Each row comes from the steps of one path. Every step used is in the known rows, and no mark comes twice. Write the path behind each row, first mark first.
Known rows:
l -> b -> r -> u -> k: [-0.40 -0.58 -0.67  1.50  0.40 -1.07 -0.27 -4.17  1.30 -1.01  0.96 -3.14
 -1.84 -0.68  0.52  0.23 -4.46 -0.40 -2.10 -1.21  2.28 -0.47  3.38 -0.57
 -0.14]
b -> r -> y: [ 0.15 -0.38 -1.37  1.91  2.20  0.88  0.48 -1.24 -1.08  1.75  1.37 -0.07
  0.36  0.69  0.75  0.30 -2.85 -0.13  1.53 -0.06  1.55 -1.95  2.20  2.55
  2.80]
n -> a -> b -> r -> u: [-0.80  0.07 -2.43  5.12  4.11  0.45 -1.57  0.23 -1.47 -2.89  2.43 -1.01
  0.25 -0.49  0.61  1.03 -2.16 -1.95  0.37  0.56  0.68 -0.48  0.88 -1.57
  1.35]
a -> b -> r -> u -> l -> n -> e: [-0.27  0.02 -2.37  8.10  1.52 -0.26 -0.13 -1.20  1.51  2.33  2.83 -2.97
 -2.92  0.99  0.63  0.58 -2.77 -5.01 -2.06  2.41  1.59  0.81 -0.47 -0.03
  0.73]
u -> k -> b -> r -> y -> l: [-0.08 -0.69 -0.86  0.33 -0.50  0.49 -0.42 -1.17  1.83  0.74  0.56 -1.73
 -2.95  1.85  1.76 -0.14 -0.75 -1.64 -0.36  2.59  1.94 -2.13  4.84  0.51
  3.87]
u -> k -> b -> r -> y: [-0.43 -0.46 -0.29 -0.82 -1.25  1.39 -0.28 -1.33  1.55  0.70  1.66 -1.32
 -1.98  0.25  1.21  0.17 -4.02 -0.71 -0.12  0.36  1.78 -1.58  4.66  1.76
  3.52]
a -> b -> r -> u -> k -> y -> l -> n: [-0.43 -0.46 -1.27  6.57  0.86  0.00 -0.64  0.05  0.44  0.09  2.70 -1.24
 -4.07  3.88  0.76 -0.40 -2.92 -3.44 -1.52  2.56 -1.75 -1.26  3.85 -0.41
  1.13]
l -> y -> r: [-0.07 -0.83 -2.81 -0.31  0.69 -0.34  0.05 -0.16  2.22  3.77 -1.39  0.62
 -1.35  1.24  0.63  1.24 -1.42 -0.99  0.40 -0.36  0.12 -0.06  0.48 -3.00
 -0.25]
u -> l -> y -> r -> b: [ 0.01 -0.38 -2.77  2.44  1.40 -1.34 -0.02 -0.43  3.95  3.15 -2.68 -1.91
 -2.16  0.67  0.33  1.00 -2.98 -2.34 -0.32 -0.57 -0.35  0.63  2.93 -2.21
 -0.58]
u -> l -> n -> a -> b -> r: [-1.41  0.45 -1.35  6.39  0.52 -0.60 -0.27 -0.36  2.79  1.15  3.41 -1.50
 -1.12  2.23  0.62  0.71 -2.97 -4.48  0.56  0.33 -0.08  0.51 -1.38 -2.36
 -0.14]
r -> y -> l -> n -> a -> b: [-0.42  1.44 -2.77  2.74  1.40 -0.09 -0.59  1.96 -0.96 -2.91 -0.70 -0.88
 -1.54  2.72  0.99  0.83  4.05 -3.61  1.06  2.31 -1.01 -0.37  2.39 -2.08
  1.52]
a -> b -> r: [-0.78 -0.23 -0.43  4.78  1.33 -0.18 -0.68  0.94  0.23  1.95  3.74  0.84
  1.23  1.95  0.46  0.43 -4.20 -1.50 -0.21 -0.48  0.60 -1.00 -1.31  1.17
  1.71]
u -> l -> n -> e -> c: [-0.32  0.46 -0.69  1.72 -0.25  0.83  0.54 -3.18  2.20  4.58 -0.19 -2.55
 -3.31 -0.36  1.07 -0.08  1.05 -3.18 -1.12  2.48  0.27  2.07  0.20 -0.14
 -1.15]
l -> y -> r -> u: [ 0.34 -0.84 -4.06  0.91  2.19  0.08 -0.25 -0.70  0.60  1.14 -2.39 -0.97
 -2.20 -0.25  0.53  1.20 -0.71 -1.08 -0.26  0.17  0.12 -0.10  2.33 -2.80
 -0.11]
n -> e -> c: [-0.11  0.13 -0.54 -0.48  1.85  1.42 -0.54 -1.92 -0.36  3.01 -0.33 -0.48
 -1.07 -1.61  1.16  0.32  1.57 -0.55 -0.60  1.95  1.09  1.19  0.80  0.48
  0.24]
a -> b -> r -> u -> l -> n: [-0.70  0.13 -2.11  8.28  0.74 -0.08  0.15 -1.03  1.24  0.84  3.00 -2.87
 -1.73  1.76  0.19 -0.02 -4.17 -4.23 -1.60  0.70 -0.34 -0.21  0.03  0.74
  0.55]
b -> r -> u -> l: [ 0.02 -0.83 -1.56  5.13  2.05 -0.51  0.22 -3.41  1.05  1.05  1.32 -3.18
 -1.27 -0.39  0.31 -0.21 -3.20 -1.88 -0.61  1.30  1.59 -0.66  0.90  0.41
  0.96]
y -> l: [ 0.37 -0.22 -0.43  1.27  0.76 -0.99 -0.11  0.03  0.27 -0.13 -1.02 -0.33
 -0.82  1.58  0.56 -0.31  3.31 -0.90 -0.29  2.19  0.26 -0.49  0.31 -1.41
  0.36]
k -> b -> r -> y -> l: [ 0.30 -0.36 -1.84  1.48  1.36  1.65 -0.45  1.15  1.63  0.06  0.41 -0.38
 -2.55  1.68  1.41  0.16  0.13 -1.60  0.36  2.97  1.47 -2.50  3.12  1.23
  3.60]
u -> k -> y -> l -> n -> e: [ 0.44 -0.36  0.35  0.59 -1.07 -0.39  0.11 -0.73  2.03  2.17 -0.40 -0.57
 -5.67  2.69  0.85 -0.08  2.12 -2.69 -1.06  4.22 -0.39  0.79  3.13 -2.42
 -0.55]
u -> k -> b -> r -> y -> l -> n: [-0.19 -0.19 -1.00  1.33 -1.86  1.54  0.43 -0.65  2.11  0.82  0.68 -1.73
 -4.31  2.75  1.67 -0.22 -0.36 -2.85 -0.45  2.13  0.58 -1.39  4.50  0.22
  2.28]
y -> r -> u -> k -> b: [-0.09 -0.89 -0.65 -1.83 -1.05  0.71 -1.63 -0.08  1.41 -1.61 -1.72 -1.98
 -3.23 -1.89  1.15  0.83 -0.03 -0.84 -1.33  0.47  1.11  0.00  3.91 -2.71
  1.93]
c -> e: [-0.24 -0.07  0.69  0.03  0.02  0.30  0.23  1.48 -1.48  0.73  0.69  0.15
 -2.69 -1.14  0.53  0.69 -2.31 -0.35  0.43 -0.68 -0.70  0.07 -0.19  0.79
  0.79]

Which path is each row?
[-0.15  0.48 -1.41  1.23  0.18 -1.78 -0.25 -2.82  3.02 -2.73 -1.39 -4.24
 -2.56 -1.27 -0.23  0.18 -1.33 -1.77 -2.48  0.28  1.14  0.19  2.18 -1.02
 -0.86] : r -> u -> l -> b
[ 0.51 -0.62 -1.98  3.08  2.88 -0.08  0.43 -1.32 -0.79  1.66  0.20 -0.46
 -0.59  2.19  1.32 -0.02  0.36 -1.10  1.25  2.14  1.64 -2.42  2.58  1.15
  3.10] : b -> r -> y -> l
[ 0.07  0.20 -2.66  3.18  2.67  1.00  0.57 -0.69 -0.52 -0.37  0.08 -0.81
 -2.20  2.21  1.56  0.61  2.31 -2.58  2.57  2.02  0.48 -1.14  2.55 -1.76
  1.13] : b -> r -> y -> l -> n -> a
[-0.26 -0.16 -0.37 -1.34 -1.93  1.03 -1.04 -0.65  0.87 -3.53 -0.62 -2.82
 -3.12 -1.84  0.31 -0.21 -0.57 -0.80 -2.41  1.02  0.21  0.24  4.01 -0.62
  0.88] : r -> u -> k -> b
[-0.26  0.56 -2.81  5.88  3.41  1.76 -0.25 -0.78 -0.94  4.39  1.69 -0.56
 -2.21  2.74  2.36  0.49  1.04 -3.94 -0.25  3.60  0.97 -0.71  2.14  2.04
  2.82] : a -> b -> r -> y -> l -> n -> e -> c
[-0.87  0.35 -1.77  5.92  1.99 -0.16 -0.64  1.56  0.82 -0.09  2.41  0.10
 -1.19  3.40  1.17  0.71  1.07 -3.91  0.80  1.67 -0.43 -0.27 -1.04 -3.14
  0.02] : y -> l -> n -> a -> b -> r
[-0.51  0.27 -2.84  4.55  4.19 -0.67 -1.20  0.51 -0.86 -0.87  1.37 -0.37
  0.30  2.59  1.57  1.03  0.72 -2.71  1.82  2.50  1.45 -1.99  2.21 -1.31
  3.74] : n -> a -> b -> r -> y -> l
[-0.02 -0.46 -1.58  2.37  1.27  2.57 -0.90  0.90  1.07 -1.83  1.53 -1.13
 -2.36 -1.30  0.49  0.23 -2.65 -0.86 -1.03  1.10  0.51 -0.93  1.64  0.86
  1.21] : k -> b -> r -> u
[-0.03 -0.80 -1.18  2.76  1.14 -2.08 -0.39 -4.07  1.51 -1.18 -0.09 -3.49
 -2.93  0.86  1.07 -0.05 -1.15 -1.30 -2.38  1.00  2.45 -1.01  3.76 -1.92
  0.20] : y -> l -> b -> r -> u -> k
[-0.27 -0.97 -2.72  1.03 -0.10 -1.76  0.33 -2.11  4.59  5.17 -1.37 -1.38
 -2.15  1.54  0.67  1.00 -2.07 -2.56 -0.10  0.50  0.55  0.09  0.54 -3.34
 -0.16] : u -> l -> y -> r
[-0.04 -0.39 -1.73  6.06  0.59  0.43  1.04 -2.93  1.25  1.25  1.50 -3.27
 -2.77  0.51  0.22 -0.35 -3.00 -2.95 -0.69  0.77  0.13  0.06  0.52  0.26
 -0.59] : b -> r -> u -> l -> n
[-0.07 -0.15 -1.67  2.65  2.28 -0.02 -0.29 -1.85  1.14 -1.77  0.82 -1.73
 -1.48 -0.95  0.22  0.55 -3.43 -0.42 -1.43 -1.00  1.74 -0.89  1.62  0.21
 -0.38] : l -> b -> r -> u
[ 0.25 -1.47 -0.86  3.44  2.32 -0.49 -0.51 -2.35  0.15  0.26  1.08 -1.58
 -3.47  1.84  0.90 -0.58 -1.91 -1.00 -0.64  3.32  0.05 -1.77  4.89 -0.80
  1.65] : b -> r -> u -> k -> y -> l
[ 0.04 -0.32 -1.81  1.15  1.16 -2.08 -0.74 -2.10  3.48 -0.81 -2.39 -3.43
 -2.77 -1.26  0.63  1.18 -0.71 -1.86 -1.50 -0.60  1.98 -0.22  2.03 -3.04
  0.20] : y -> r -> u -> l -> b
[-0.13 -1.24 -0.23  2.19  1.47  0.52 -0.39 -2.41 -0.14  0.44  2.07 -1.24
 -2.55  0.17  0.36 -0.27 -5.20 -0.14 -0.31  1.13 -0.03 -1.31  4.41  0.52
  1.36] : b -> r -> u -> k -> y
[-0.34  0.16 -1.50  1.85  0.81 -1.45  0.55 -3.47  3.70  1.61  0.84 -2.78
 -1.47  0.92  0.64  0.54 -4.81 -1.71 -0.27 -0.44  2.65 -1.72  2.59  1.38
  1.69] : u -> l -> b -> r -> y
[-0.78 -0.69 -0.77  4.48  1.53 -0.01 -1.31 -0.74 -0.14  0.09  3.60 -0.86
 -1.68  1.42  0.35  0.02 -6.42 -1.41 -1.23  1.00 -0.61 -1.41  3.85  0.99
  2.39] : a -> b -> r -> u -> k -> y
[-0.17 -0.71 -1.55  3.80  2.15  0.59 -0.32 -1.94  0.60 -1.74  0.74 -1.94
 -5.05  1.78  1.16  0.02  0.05 -2.58  0.73  3.33 -1.12 -0.54  4.94 -3.76
 -0.40] : b -> r -> u -> k -> y -> l -> n -> a
[ 0.11 -0.39 -1.48  0.74  1.66 -1.28 -1.15 -0.64  4.65 -0.78 -1.82 -2.16
 -4.39 -0.62  0.34  1.18 -2.57 -1.62 -1.03  0.50  0.24 -0.89  3.62 -2.51
  0.43] : k -> y -> r -> u -> l -> b
[ 0.57 -0.77 -1.44  0.37  2.86  0.99 -1.22  1.59 -0.36 -0.63 -1.25  0.53
 -2.55 -0.85  0.41  0.92 -0.62 -0.09  0.74  0.96 -0.92 -1.18  3.28 -1.36
  1.44] : k -> y -> r -> u
[ 0.33 -0.50 -1.90  3.42  3.54 -0.14 -0.83 -0.25  2.35 -1.64  0.36 -0.95
 -4.18  1.35  0.47  0.22 -2.23 -1.18 -1.09  2.21  0.15 -2.16  3.65 -0.44
  0.11] : k -> y -> l -> b -> r -> u
[ 0.63  0.13 -1.65  0.40  1.54 -0.57  0.15 -0.40 -1.19 -0.67 -1.94 -0.88
 -0.83  1.56  0.82 -0.07  3.34 -0.87  0.61  2.42  0.66 -1.61  3.21  0.52
  2.55] : r -> y -> l
[-0.15  0.50 -2.63  1.67  1.15  2.63 -0.29  1.44  1.74 -1.98  0.05 -0.73
 -3.98  1.54  1.63  0.79  2.05 -3.21  1.76  2.71  0.11 -1.12  3.12 -1.73
  1.61] : k -> b -> r -> y -> l -> n -> a
